What can hang from each mark:
Q152: Q768
Q797: Q148 Q214 Q692 Q768 Q800
Q148: Q692
Q706: Q800
Q692: Q148 Q797
Q800: Q797
Q768: Q152 Q797

(in the rows, 100 means zero)
Known rows, with every way that one mark hangs from another:
{Q692 {Q797 Q800}}: |  62 |  85 | 108 |  92 |  84 |  88 | 125 |  88 | 100 |  93 | 101 |  97 | 109 | 103 |  94 |  90 |  95 | 100 |  97 |  85 | 111 |  78 |  98 |  78 | 104 |
{Q692 Q148 Q797}: |  73 |  87 |  95 | 105 |  83 | 106 | 120 |  80 | 107 |  93 |  93 |  90 | 108 |  95 | 121 | 111 |  66 |  91 |  98 |  97 | 107 |  97 | 101 |  86 |  84 |
{Q800 {Q797 Q148 Q214 Q692}}: | 125 |  84 | 116 | 101 |  89 | 109 | 111 |  75 |  79 |  91 |  79 |  54 | 106 |  70 |  93 | 120 | 114 | 106 | 127 | 108 |  69 | 102 |  92 |  68 |  92 |
{Q800 {Q797 Q214 Q768}}: | 101 |  86 | 103 |  96 |  95 |  87 | 112 | 102 |  76 |  99 |  96 |  89 | 109 |  89 |  97 |  99 |  79 | 116 | 121 | 109 | 101 | 110 |  93 |  91 |  89 |
{Q152 {Q768 Q797}}: | 110 |  98 |  97 | 101 |  88 | 101 | 103 |  96 | 100 | 100 |  95 | 124 |  85 | 102 | 119 |  86 |  83 | 119 |  85 | 129 | 114 | 116 |  98 | 135 | 100 |
{Q768 Q152 {Q797 Q148 Q692}}: | 129 | 116 | 132 | 105 |  93 |  95 | 114 |  60 |  96 |  94 | 100 |  77 | 101 |  88 |  96 |  85 |  86 | 104 |  88 | 127 |  75 | 104 |  76 |  75 |  83 |
{Q152 {Q768 {Q797 Q214 Q800}}}: |  97 |  80 | 106 |  87 |  78 |  95 | 122 |  92 |  93 | 103 |  97 | 107 |  94 |  93 | 111 | 100 |  94 | 118 |  96 | 126 | 101 |  95 |  95 | 119 | 103 |
{Q768 {Q797 Q692}}: | 128 | 127 | 105 | 107 |  82 | 113 | 121 |  83 | 103 |  87 | 102 | 118 |  82 |  80 | 101 |  94 |  85 | 114 |  90 | 120 |  93 |  94 |  92 |  78 |  99 |
{Q768 {Q797 Q148}}: | 119 | 105 | 105 |  94 |  89 | 114 | 115 |  85 |  83 |  96 | 102 |  96 | 108 | 100 | 108 | 106 | 105 |  96 |  95 | 120 |  95 | 120 |  91 | 102 |  86 |
{Q148 {Q692 {Q797 Q214}}}: |  88 |  94 |  81 |  96 | 114 | 101 | 120 |  68 |  87 | 101 |  94 |  50 |  91 |  80 |  90 | 144 |  87 |  94 |  96 |  95 | 111 |  92 |  89 |  75 |  70 |
{Q797 Q148 Q692 Q768 Q800}: |  94 |  99 | 120 |  74 |  90 |  76 | 151 |  85 |  82 |  91 | 100 |  98 | 125 |  82 |  91 |  86 | 107 |  91 | 114 | 103 |  85 |  93 |  82 |  77 |  96 |
{Q768 {Q797 {Q148 Q692} Q214 Q800}}: | 112 | 116 |  98 |  82 |  89 | 111 | 133 |  75 |  76 | 112 | 100 |  56 | 114 |  72 | 101 | 122 | 113 |  84 | 109 | 112 |  86 |  94 |  81 |  78 |  66 |
{Q768 Q152 {Q797 Q214 Q692}}: | 126 | 109 | 125 | 112 |  98 |  93 | 116 |  62 |  99 |  95 | 102 |  76 |  85 |  79 |  87 | 105 |  74 | 119 |  85 | 128 |  79 |  85 |  83 |  67 |  87 |
{Q692 {Q797 Q214}}: |  80 |  63 |  99 |  96 | 108 |  99 | 120 |  72 |  84 |  89 |  96 |  72 |  98 |  96 |  89 | 138 |  93 | 101 |  98 |  94 | 110 |  99 |  97 |  84 |  95 |
{Q768 Q152 Q797}: | 112 | 119 | 120 | 109 |  93 |  91 |  99 |  83 | 107 | 105 | 110 |  98 |  93 | 106 | 102 |  78 |  69 | 114 |  78 | 122 |  96 | 102 |  86 |  92 |  89 |
{Q148 {Q692 {Q797 Q800}}}: |  71 | 114 |  91 |  92 |  90 |  89 | 122 |  80 | 101 | 104 | 100 |  77 | 103 |  85 |  93 |  96 |  88 |  92 |  99 |  84 | 112 |  72 |  91 |  68 |  79 |
{Q797 Q692 Q768 Q800}: |  93 | 110 | 115 |  84 |  88 |  72 | 142 |  96 |  99 |  91 | 107 | 118 | 111 |  81 |  90 |  72 |  88 | 104 | 105 | 101 |  95 |  78 |  88 |  74 | 105 |
{Q797 {Q148 Q692}}: | 111 | 117 |  87 |  90 | 111 | 106 | 105 |  83 |  87 | 111 |  93 |  60 | 109 |  84 | 101 | 117 | 111 |  79 | 108 |  98 |  96 | 109 |  87 |  93 |  69 |
{Q797 Q148 Q214 Q692 {Q768 Q152}}: | 109 |  78 | 128 |  84 | 119 |  64 | 136 |  59 |  75 |  95 | 101 |  56 | 115 |  81 |  82 | 115 |  87 |  98 | 105 | 117 |  75 | 105 |  69 |  78 |  81 |
{Q692 {Q797 Q148 Q768}}: |  74 |  71 |  98 |  81 | 110 |  78 | 141 |  78 |  72 |  90 | 103 |  90 | 122 | 106 |  97 | 110 |  88 |  89 |  98 |  98 | 118 | 123 |  84 | 100 |  82 |
{Q797 {Q148 Q692} Q214 Q768 Q800}: |  92 |  99 |  97 |  68 | 108 |  76 | 147 |  84 |  68 | 110 | 103 |  57 | 131 |  76 |  94 | 123 | 108 |  79 | 120 | 101 |  89 |  99 |  75 |  85 |  66 |
{Q800 {Q797 Q148 Q214 Q692 Q768}}: | 120 |  83 | 114 |  91 |  95 |  89 | 133 |  79 |  66 |  90 |  85 |  69 | 116 |  73 |  94 | 111 |  98 | 108 | 127 | 113 |  81 | 116 |  84 |  71 |  86 |
{Q706 {Q800 {Q797 Q148 Q768}}}: |  97 | 110 | 105 |  95 |  78 |  88 | 117 | 107 |  73 |  97 |  88 |  98 | 116 | 101 | 103 |  73 | 102 |  88 | 114 | 134 | 103 | 126 |  86 |  98 |  98 |

Rows:
| 113 | 121 |  89 |  92 |  96 |  89 | 108 |  95 |  76 | 112 |  91 |  69 | 119 |  84 | 105 |  87 |  88 |  94 | 121 | 107 |  99 | 122 |  81 |  89 |  65 |
{Q800 {Q797 {Q148 Q692} Q768}}
| 118 |  98 | 121 |  87 |  80 | 109 | 143 |  69 |  79 |  92 |  99 |  77 | 110 |  74 |  92 | 118 | 115 |  98 | 108 | 117 |  74 |  86 |  84 |  68 |  91 |
{Q768 {Q797 Q148 Q214 Q692 Q800}}
|  72 |  66 |  96 |  99 |  89 | 103 | 125 |  70 |  94 |  91 |  91 |  68 | 108 |  89 | 113 | 143 |  72 |  91 | 101 |  98 | 101 |  94 |  97 |  82 |  83 |
{Q692 Q148 {Q797 Q214}}
| 111 | 133 | 106 | 121 |  69 | 107 | 102 |  96 | 103 |  91 |  79 | 102 |  81 |  82 |  96 |  69 |  99 | 103 | 107 | 129 |  90 |  88 |  99 |  65 | 116 |
{Q706 {Q800 {Q797 Q692}}}
|  77 |  52 |  98 |  76 | 117 |  81 | 146 |  68 |  60 |  87 | 100 |  69 | 120 |  99 |  90 | 142 |  93 |  89 | 107 | 102 | 110 | 124 |  83 |  94 |  80 |
{Q692 {Q797 Q148 Q214 Q768}}
|  84 |  51 | 102 |  88 | 113 | 100 | 127 |  63 |  69 |  89 |  94 |  53 | 113 |  96 |  90 | 153 | 111 |  87 | 105 |  95 | 100 | 112 |  91 |  89 |  85 |
{Q692 {Q797 Q148 Q214}}
| 103 | 107 | 117 |  86 |  75 | 104 | 126 |  91 |  85 |  99 | 105 | 100 | 119 |  97 | 105 |  89 | 113 |  91 | 103 | 111 |  93 | 100 |  89 |  92 |  89 |
{Q768 {Q797 Q148 Q800}}
| 122 |  95 | 113 | 114 |  88 | 110 | 103 |  82 |  92 |  92 |  83 |  72 |  92 |  70 |  92 | 105 |  97 | 119 | 121 | 107 |  78 |  87 |  96 |  65 |  99 |
{Q800 {Q797 Q214 Q692}}
|  99 |  89 | 125 | 103 |  99 |  64 | 102 |  91 |  86 | 107 | 100 |  67 | 113 |  96 |  91 |  82 |  62 | 120 | 110 | 114 |  91 | 105 |  81 |  84 |  87 |
{Q800 {Q797 Q214 {Q768 Q152}}}
|  52 |  69 | 106 |  81 |  80 |  77 | 157 |  81 |  87 |  93 | 102 |  85 | 127 |  87 | 114 | 118 |  62 |  91 | 110 |  96 | 107 |  87 |  90 |  76 |  81 |
{Q692 Q148 {Q797 Q214 Q768 Q800}}
| 101 | 100 | 120 |  87 |  87 |  94 | 130 |  78 |  92 |  94 |  95 |  82 | 118 |  81 |  92 |  91 | 123 |  88 | 114 |  97 |  76 |  85 |  91 |  74 |  99 |
{Q797 Q148 Q692 Q800}
| 103 |  93 | 108 |  92 |  92 |  86 | 111 | 101 |  76 |  99 |  91 |  90 | 126 |  97 | 104 |  80 |  93 | 101 | 122 | 109 |  98 | 127 |  88 |  96 |  85 |
{Q800 {Q797 Q148 Q768}}
|  97 |  91 | 103 |  92 |  86 |  91 | 124 |  97 |  60 | 100 |  87 |  77 | 114 |  94 |  98 | 104 | 107 |  87 | 118 | 136 |  96 | 126 |  84 |  93 |  95 |
{Q706 {Q800 {Q797 Q148 Q214 Q768}}}
| 122 |  92 |  99 | 106 |  74 | 112 | 128 |  70 | 103 |  93 |  83 |  98 |  85 |  70 | 131 | 119 |  65 | 117 |  94 | 143 |  86 | 101 |  96 | 103 |  87 |
{Q152 {Q768 {Q797 Q214 {Q692 Q148}}}}
|  96 | 119 | 100 |  80 |  95 |  95 | 116 |  88 |  91 | 111 |  97 |  63 | 122 |  82 |  98 |  99 | 118 |  75 | 115 |  91 |  89 |  90 |  86 |  84 |  75 |
{Q797 {Q148 Q692} Q800}
| 106 |  94 |  87 |  76 | 122 |  88 | 134 |  80 |  66 | 109 | 100 |  52 | 120 |  79 |  95 | 139 |  98 |  82 | 113 | 106 |  96 | 120 |  75 |  96 |  59 |
{Q797 {Q148 Q692} Q214 Q768}
|  98 |  95 | 122 | 101 |  96 |  69 | 136 |  67 | 103 |  96 |  97 |  68 | 110 |  73 | 107 | 106 |  47 | 101 | 102 | 121 |  77 |  91 |  77 |  70 |  77 |
{Q797 Q214 {Q692 Q148} {Q768 Q152}}
|  69 |  72 | 120 |  87 | 115 |  57 | 130 |  64 |  81 |  96 | 105 |  71 | 123 | 112 |  89 |  92 |  69 |  94 |  90 | 103 | 108 | 117 |  75 |  90 |  78 |
{Q692 {Q797 Q148 {Q768 Q152}}}
| 112 | 113 | 110 | 117 |  77 | 108 | 110 |  89 |  92 |  89 |  78 |  82 |  83 |  75 |  91 | 101 | 103 | 103 | 114 | 132 |  82 |  83 |  97 |  63 | 112 |
{Q706 {Q800 {Q797 Q214 Q692}}}
|  68 |  50 | 111 |  78 |  97 |  92 | 139 |  68 |  73 |  91 |  97 |  55 | 123 |  94 |  89 | 135 | 118 |  83 | 113 |  88 |  95 |  90 |  91 |  80 |  89 |
{Q692 {Q797 Q148 Q214 Q800}}
| 100 |  88 | 111 |  82 |  75 |  96 | 122 |  91 |  87 | 102 |  96 | 107 | 112 | 101 | 117 |  81 | 109 | 103 |  96 | 123 | 101 | 110 |  92 | 127 |  95 |
{Q152 {Q768 {Q797 Q148 Q800}}}
|  93 |  92 | 116 |  78 |  94 |  76 | 151 |  87 |  87 |  93 | 105 |  95 | 110 |  71 |  85 | 103 |  92 | 103 | 111 | 105 |  86 |  79 |  86 |  71 | 102 |
{Q797 Q214 Q692 Q768 Q800}
|  64 |  69 | 115 |  96 |  98 |  64 | 138 |  64 |  94 |  96 | 103 |  63 | 118 |  94 | 109 | 114 |  36 |  99 |  94 | 109 | 103 |  98 |  80 |  79 |  71 |
{Q692 Q148 {Q797 Q214 {Q768 Q152}}}
| 107 | 134 | 107 | 123 |  50 | 117 | 108 |  93 | 113 |  92 |  73 |  97 |  90 |  75 | 122 |  72 |  78 |  92 | 113 | 135 |  82 |  85 |  99 |  61 | 102 |
{Q706 {Q800 {Q797 {Q692 Q148}}}}
|  98 | 121 | 129 | 100 |  79 |  83 | 111 |  90 | 109 | 107 | 112 | 100 | 106 | 103 |  97 |  59 |  77 | 110 |  87 | 116 |  92 |  81 |  86 |  81 |  93 |
{Q768 Q152 {Q797 Q800}}
| 113 | 101 |  92 |  87 | 101 |  93 | 118 |  86 |  66 | 109 |  88 |  46 | 119 |  76 |  99 | 117 |  91 |  95 | 126 | 107 |  90 | 120 |  79 |  85 |  60 |
{Q800 {Q797 {Q148 Q692} Q214 Q768}}
|  79 | 112 |  77 |  91 | 112 |  76 | 132 |  80 |  88 |  99 | 104 |  89 | 100 |  88 |  95 | 106 |  65 |  96 |  92 |  96 | 126 | 104 |  84 |  84 |  70 |
{Q148 {Q692 {Q797 Q768}}}
|  74 |  63 |  95 |  85 | 112 |  77 | 139 |  79 |  76 |  89 | 105 |  85 | 106 |  97 |  90 | 133 |  73 | 101 |  96 | 101 | 118 | 111 |  89 |  89 |  89 |
{Q692 {Q797 Q214 Q768}}
|  91 | 123 | 100 | 107 |  74 |  87 | 108 | 116 |  89 |  97 |  92 | 117 | 100 | 100 | 103 |  63 |  82 |  99 | 104 | 134 | 109 | 112 |  90 |  92 | 106 |
{Q706 {Q800 {Q797 Q768}}}
| 103 |  90 | 108 | 104 |  81 | 113 | 104 |  92 |  72 |  99 |  77 |  61 | 106 |  92 |  98 | 112 | 122 |  84 | 122 | 130 |  85 | 111 |  92 |  85 |  98 |
{Q706 {Q800 {Q797 Q148 Q214}}}
|  96 | 100 | 107 |  92 |  71 |  94 | 114 | 101 | 104 | 104 | 100 | 128 |  94 | 101 | 116 |  67 |  89 | 117 |  89 | 124 | 109 |  97 |  98 | 124 | 106 |
{Q152 {Q768 {Q797 Q800}}}
|  92 | 112 | 125 | 101 |  84 |  64 | 106 |  93 |  82 | 104 |  92 |  79 | 116 | 108 |  99 |  53 |  84 |  90 | 106 | 136 |  93 | 119 |  74 |  90 |  94 |
{Q706 {Q800 {Q797 Q148 {Q768 Q152}}}}
